In the rows, 128 means zero.
Known rows, with every step that occurs
vuge, nutuk, zoge, zofo, totep, tefud, tateb: [194 143 137 144 136  82 120 182 134  87 137 129 115  89 150 103 168  97
 102 144  93 112 101 111 127  40  82 103 185 146 135 175 140 184 166 119
 100 171 126 146 137 153 157 131 148 168 130 166  99 123 116  83 140]
zoge, totep: [145 115 117 136 132 134  91 124 152 113 114 133  89 127 171 102 153 133
  94 148 166 146  94 105 119  93  90 146 143 147  98 157  98 121 164  79
  96 109 109 184 151 123 154 169 138 164 157 147  81 137 150  99 130]
nutuk, zoge, totep, tefud, tateb: [163 122 122 140 141  95  99 171 152  87 133 146 118 101 154 104 169 108
 102 181 117 118  99  83 127  39  82 107 174 137 120 166 110 140 167  89
  99 139 109 143 155 132 180 130 129 172 126 181  84 127 123  55 146]
zofo, zoge, nutuk: [111 149 148 170 138 110 106 158 183  91  98 118 121  85 141  87 162 113
 123 111 114 119  95 113 116 112  96  89 142 147  89 192 137 150 170 124
 148 110 110 180 161 124 110 172 148 156  91 121  80 188 186 102 107]
dolon, zofo: [125 144 146 175 125 114 111 141 142 146  99 118  82 119 140 116 193 109
  89 140 144 134  96  88 109 111 103 129 165 148  92 165 127 138 151 119
  94 159 103 169 146 141 131 138 141 163 109 154  78 167 134 107 138]
zofo, zoge, totep: [139 143 115 141 132 128  97 125 158 100 106 134 113 102 157 115 174 120
  85 124 143 144 116 118 124 113  95 140 136 153 101 187 105 140 161  88
 107  98 102 184 153 112 148 165 158 177 162 151  88 164 177  87 142]
vuge, zoge, nutuk: [107 108 161 165 131 120  98 165 192 106 103  94  99  95 141  60 153 119
 137 146 111 118  69 112 123 102  97  78 158 156  82 174 158 153 168  99
 143 147 123 170 154 133 118 185 138 144 104 139  90 160 172 124 119]
vuge, zoge, zofo, totep, tefud: [216 158 146 121 134 114 111 185 147 127 121 142 110  89 139  92 157 113
  92 111 121 166  86 131 132 103 107 133 159 141 126 158 159 163 164 109
  99 168 111 174 109 135 162 147 154 150 147 164 112 112 143 103 133]
totep, tefud: [179 146 142 155 134 103  94 178 164 115 115 149 100 116 145  78 154 121
 106 147 125 141  96  95 123  95  99 132 161 118 105 150 133 135 161  94
 113 130 101 169 141 130 160 137 126 141  94 154  90 130 140  83 128]
zofo, zoge: [130 168 129 168 135 110  97 142 185 105  87 114 120 102 134 108 190  85
  97 112 102 129 133 119 125 128 102 132 148 149  98 197 126 157 157 115
 136 127  94 176 161 127 127 156 155 159 113 149 103 197 183  84 141]
zoge, nutuk: [115 116 154 167 136 113 102 145 177  97 110 116  89 110 156  77 143 133
 132 134 137 121  81 102 114  98  87  88 149 140  81 161 137 128 177 112
 134 113 118 179 163 133 121 177 131 143  87 121  63 158 159 121 101]
zofo, totep, zoge, nutuk, vuge: [126 125 165 169 140 119 111 188 207  93 105 124  92  72 164  67 141  86
 131 106 141 128  95  66 136 119 119  96 119 133  89 156 143 135 178 123
 109 123 123 191 139 147 154 181 139 126 101 102  61 134 167  88 103]
tefud, zofo: [152 159 167 164 137 115 104 128 156 125  97 125 106 123 128 120 203 107
 121 157 121 118 121 107 144  85  97 110 170 158  97 154 127 140 158 114
 117 156 107 171 140 178 139 149 124 171  78 182  73 165 140  93 141]
vuge, zoge, totep, zofo: [186 130 138 140  93 153  77 159 162 109  94 123 116 103 149 119 172  98
 108 155 139 153  88 111 145  81  89 136 140 135 109 190 104 148 188  96
  99 172 124 171 141 119 163 146 148 170 164 194 100 149 156 108 163]
totep, zofo: [180 144 147 161  95 131  83 160 167 109  85 122 106 117 139 128 178  86
 119 141 132 146 104  95 140  93  87 140 147 118 101 176  96 139 187 123
 113 166 118 174 157 132 151 132 135 151 109 172  90 166 144 107 140]
tefud, zofo, totep, zoge, nutuk: [140 158 186 137 140 121 106 155 185  87  89 123 116 100 151  79 179 107
 145 115 107 148  86 120 136  94 111  77 149 158 109 169 155 157 189 135
 115 149 128 216 142 149 159 178 141 138  90 130  65 149 158 107  94]
nutuk, vuge, zoge, zofo, totep, tefud: [216 150 144 137 132 111 114 205 160 130 128 147 106  74 145  91 145 101
  91 102 133 156  91 110 136 106 110 132 144 137 118 156 153 159 165 108
  90 160 111 162 101 142 160 146 151 153 148 156  98 105 138  96 136]
dolon, zofo, totep, zoge, nutuk, vuge: [121 131 173 178 135 118 121 196 192 111 109 128  92  68 152  75 154  83
 120  99 143 130  79  58 136 115 126  92 121 137  91 156 151 137 176 128
  92 131 126 189 133 151 144 171 148 137 104 106  53 135 160  92 114]
zoge, zofo, totep: [194 146 138 136 131 120 113 134 148 129 112 117  88 102 159 129 162 104
  99  81 148 156 110 132 126 124  90 148 145 155 116 162 125 153 175 128
  96 157 109 184 122 146 141 168 157 161 161 143  96 141 143 128 121]
nutuk, zoge, totep, zofo: [172 126 129 161 111 142  67 166 153 107  92 133 107 104 164 136 147  84
 115 143 143 141 104  96 128  77  82 135 137 116 105 180  81 141 191  88
  86 158 125 174 147 118 168 149 136 173 166 180  89 144 148  99 158]
nutuk, vuge: [132 116 138 201 131 114 106 180 189 119 115 127  76  95 148  92 147  89
 109 132 155 113 114  61 138 117 110 137 126 130  75 148 115 120 152 100
 117 114 113 163 145 153 140 163 130 141 103 124  75 147 158  81 138]
zofo, totep: [170 147 136 146 141 114 101 143 170 123 108 114  85 108 163 118 172 113
 100 102 132 167 101 113 132 136  94 154 154 129 122 182 122 146 167 123
 113 149 106 196 142 134 148 176 151 130 146 126 100 145 155 110 111]

Rows
[140 100 120 159 127 140  99 162 174 124 119 122  90  86 162  85 149 111
  92 153 155 129  92  93 141 101 107 137 132 155  90 169 122 137 156  67
 101 127 113 164 131 130 153 179 149 162 176 156  92 127 166  93 158] => nutuk, vuge, zoge, totep
[104 124 131 211 156  89  87 169 156 116 106  96  77 110 159  87 136  72
 120 148  86  76 117 105 108  75  93 119 172 131  88 189 135 187 152  88
 116 135 131 177 157 147 128 182 138 143 138 137 123 157 161  99 166] => vuge, nutuk, zoge
[191 133 139 138  91 148  75 147 148 104  97 134 106 117 159 128 167 107
 109 144 159 153  95  99 136  76  81 143 135 117 101 177  88 128 187 105
  87 150 119 180 152 117 163 131 148 166 148 170  83 142 143 105 142] => zoge, totep, zofo
[188 158 160 142 134 123 113 184 152 124 122 164 128  91 134  91 177 122
 107 169 132 124  94  91 160  65 113  99 149 151 105 148 143 146 155  83
  94 145 113 152 106 168 160 144 134 177 113 199  70 110 138  77 152] => nutuk, vuge, zoge, totep, tefud, zofo
[138 135 153 197 118 118 111 202 196  91 102 138 113  59 147  95 144  80
 123 106 141 111  96  62 149 115 105  94 110 122  77 182 123 132 178 130
 124 119 118 159 143 139 116 159 144 158  91 125  68 163 177  93 121] => totep, zofo, zoge, nutuk, vuge
[211 153 140 144 150 101 101 184 147 125 115 150  99  86 150 102 135  99
 100 100 126 156 104 119 116 101 101 131 156 126 121 158 139 155 170 108
  88 154 105 175 112 131 168 153 145 158 153 157 110 112 131  97 132] => nutuk, zoge, zofo, totep, tefud
[118 164 168 162 139 111 110 150 175  91  90 129 137  88 134 100 176 114
 134 120 109 106 104 116 131 101  98  70 150 157  94 182 144 153 169 128
 138 128 114 173 145 147 107 166 147 172  71 149  68 184 176 105 109] => tefud, zofo, zoge, nutuk
[157 136 150 144 122 129 100 130 173 116 100 117  98 118 134  91 177  63
 112 116 119 131 141 130 118  86 114 124 147 179  97 135 140 161 190 112
 103 149 118 194 141 150 170 139 140 164 124 169  84 162 157 104 150] => totep, zoge, zofo
[133 154 117 148 124 127 107 129 137 119 103 144 110 100 151 123 187 119
  74 117 151 147 102 102 123 111 103 134 140 157 106 195 114 136 156  91
  84 122  99 180 146 111 141 151 164 192 162 157  85 162 169  87 145] => dolon, zofo, zoge, totep
[154 160 161 131 141 122  92 142 202 102  86 112  99 114 149  83 188  78
 111 105 107 170 120 125 134 116 121 142 152 148 125 173 146 162 182 124
 103 154 116 227 152 138 192 161 148 119 131 130  93 148 165  81 122] => zofo, totep, zoge
[122 107 109 169 152 124  75 137 151 119 111 129  85 107 174 104 134 100
 102 146 145 123 110 104 107  92  87 135 146 138  91 171  90 134 163  64
  87 118 112 183 149 118 163 186 135 170 180 155  96 136 157  91 155] => nutuk, zoge, totep
[178 125 127 140 124 124  96 198 162 122 126 156 105  89 149  68 138 124
  94 154 142 142  79  86 137  92 112 131 136 132 102 156 139 135 158  63
  90 123 111 158 120 125 165 151 142 152 147 166  89 100 147  75 146] => nutuk, vuge, zoge, totep, tefud
[194 166 154 127 135 114 106 154 135 117 120 169 122 118 141 105 181 139
 111 165 136 136  96 107 141  63 102 111 163 150 112 148 131 133 162  94
  91 141 109 170 117 157 165 143 128 182 102 201  65 111 127  76 139] => zoge, totep, tefud, zofo
[139 136 176 170 139 117 115 191 197  98 108 132 105  79 150  79 162  87
 136 105 135 121  98  70 150 102 124  90 129 142  91 153 151 144 181 130
 107 134 127 188 128 166 151 175 136 141  88 123  50 132 162  90 106] => tefud, zofo, totep, zoge, nutuk, vuge
[141 111 120 139 126 138  90 141 163 119 113 112 100 114 155  95 167 121
  89 158 140 140  88 120 131  94  96 135 149 161  99 181 122 146 157  72
 100 134 112 182 142 119 152 177 148 161 170 165  97 139 167 105 151] => vuge, zoge, totep
[204 163 145 133 142 102 103 181 158 115 115 145 101 101 155  91 160 125
  96 117 129 176  87 106 127 114  98 141 156 114 127 166 140 142 159 111
 101 141  99 182 130 129 168 148 140 132 122 140 100 113 134  89 115] => zofo, totep, tefud
[121 149 177 144 137 119 104 162 179 101  95 119 103 102 153  77 171 104
 127 103 123 150  75 107 120 112 115  86 146 150 108 175 162 151 190 133
  99 154 128 217 140 132 158 169 149 132 107 121  64 151 157 113  93] => dolon, zofo, totep, zoge, nutuk
[110 116 165 186 137 123 108 189 206  91 107 125  89  82 150  56 144  78
 135 121 138 109  98  67 136 103 118  94 122 137  78 149 140 130 177 109
 118 109 124 184 149 148 148 173 134 131  84 110  58 140 166  82 118] => totep, zoge, nutuk, vuge
[167 177 173 129 143 122 100 141 185 107  85 116 115 114 141 100 210  71
 118 116  95 157 125 124 149 105 121 123 161 161 133 168 157 169 182 133
  98 174 115 219 135 158 190 156 143 140 113 161  80 150 158  82 130] => tefud, zofo, totep, zoge
[138 152 165 182 138 100 126 208 184  91 118 159 124  61 135  80 151 100
 124 117 130  98  99  69 146  99 120  77 123 138  85 168 142 137 164 116
 124 110 111 153 130 152 119 158 140 162  69 142  59 146 169  78 122] => totep, tefud, zofo, zoge, nutuk, vuge
[168 205 158 154 139  98 109 160 165 108  91 151 150  98 113 112 207  96
 104 130  92 126 129 117 149 102 111 107 158 150 115 183 143 160 158 115
 123 144  97 161 134 149 136 133 149 176  80 190  87 173 164  63 149] => totep, tefud, zofo, zoge
[171 134 142 136 125  91 114 166 158  83 127 133 116 107 136  95 191 113
 106 182 114 125  99  85 131  52  85 113 178 144 117 161 124 140 166 110
 123 154 107 141 163 144 162 116 127 154  75 176  81 149 126  67 130] => totep, tefud, tateb
[187 132 138 146 131 132 124 163 168 138 121 108  93  69 150 112 163  85
  97  85 137 147 107 121 141 129  99 139 142 162 115 164 145 165 166 113
  99 167 118 169 117 151 141 171 164 160 177 148 108 135 158 124 141] => nutuk, vuge, zoge, zofo, totep
[106 131 145 200 132 110 118 191 198  91 116 131 109  67 146  81 137  96
 123 107 141 100 100  66 139 122 107  93 115 132  74 172 133 132 166 116
 133  99 111 163 145 141 111 174 143 151  95 111  68 158 183  90 112] => zofo, zoge, nutuk, vuge
[149 164 127 136 134 127 103 123 147 106 104 143 128 105 150 124 196 116
  97 128 134 138 120 116 139  93  96 121 140 163 108 188 108 145 162  94
  99 118 101 180 136 135 147 163 160 197 150 178  77 161 170  83 148] => tefud, zofo, zoge, totep
[177 134 135 156 150 115  99 144 152 130 107 115  88  89 160 132 149  75
 104  87 128 144 119 128 115 115  87 138 148 142 112 169 119 166 173 115
  92 160 115 181 124 141 145 180 155 165 179 146 112 145 152 119 137] => nutuk, zoge, zofo, totep
[189 171 172 147 139 107 104 165 149 122 108 156 123 120 121 104 190 122
 119 165 113 128 107 105 142  73 108 109 169 144 111 147 138 143 158 106
 110 155 103 166 128 172 152 132 122 167  71 196  74 138 128  80 138] => totep, tefud, zofo
[187 158 142 129 129  86 128 174 140 100 128 140 116  96 141 121 201 117
  85 154 116 143  83  84 137  72  83 114 182 135 137 170 138 144 162 126
  97 178 107 145 145 141 165 116 140 162 101 163  80 137 109  80 121] => dolon, zofo, totep, tefud, tateb
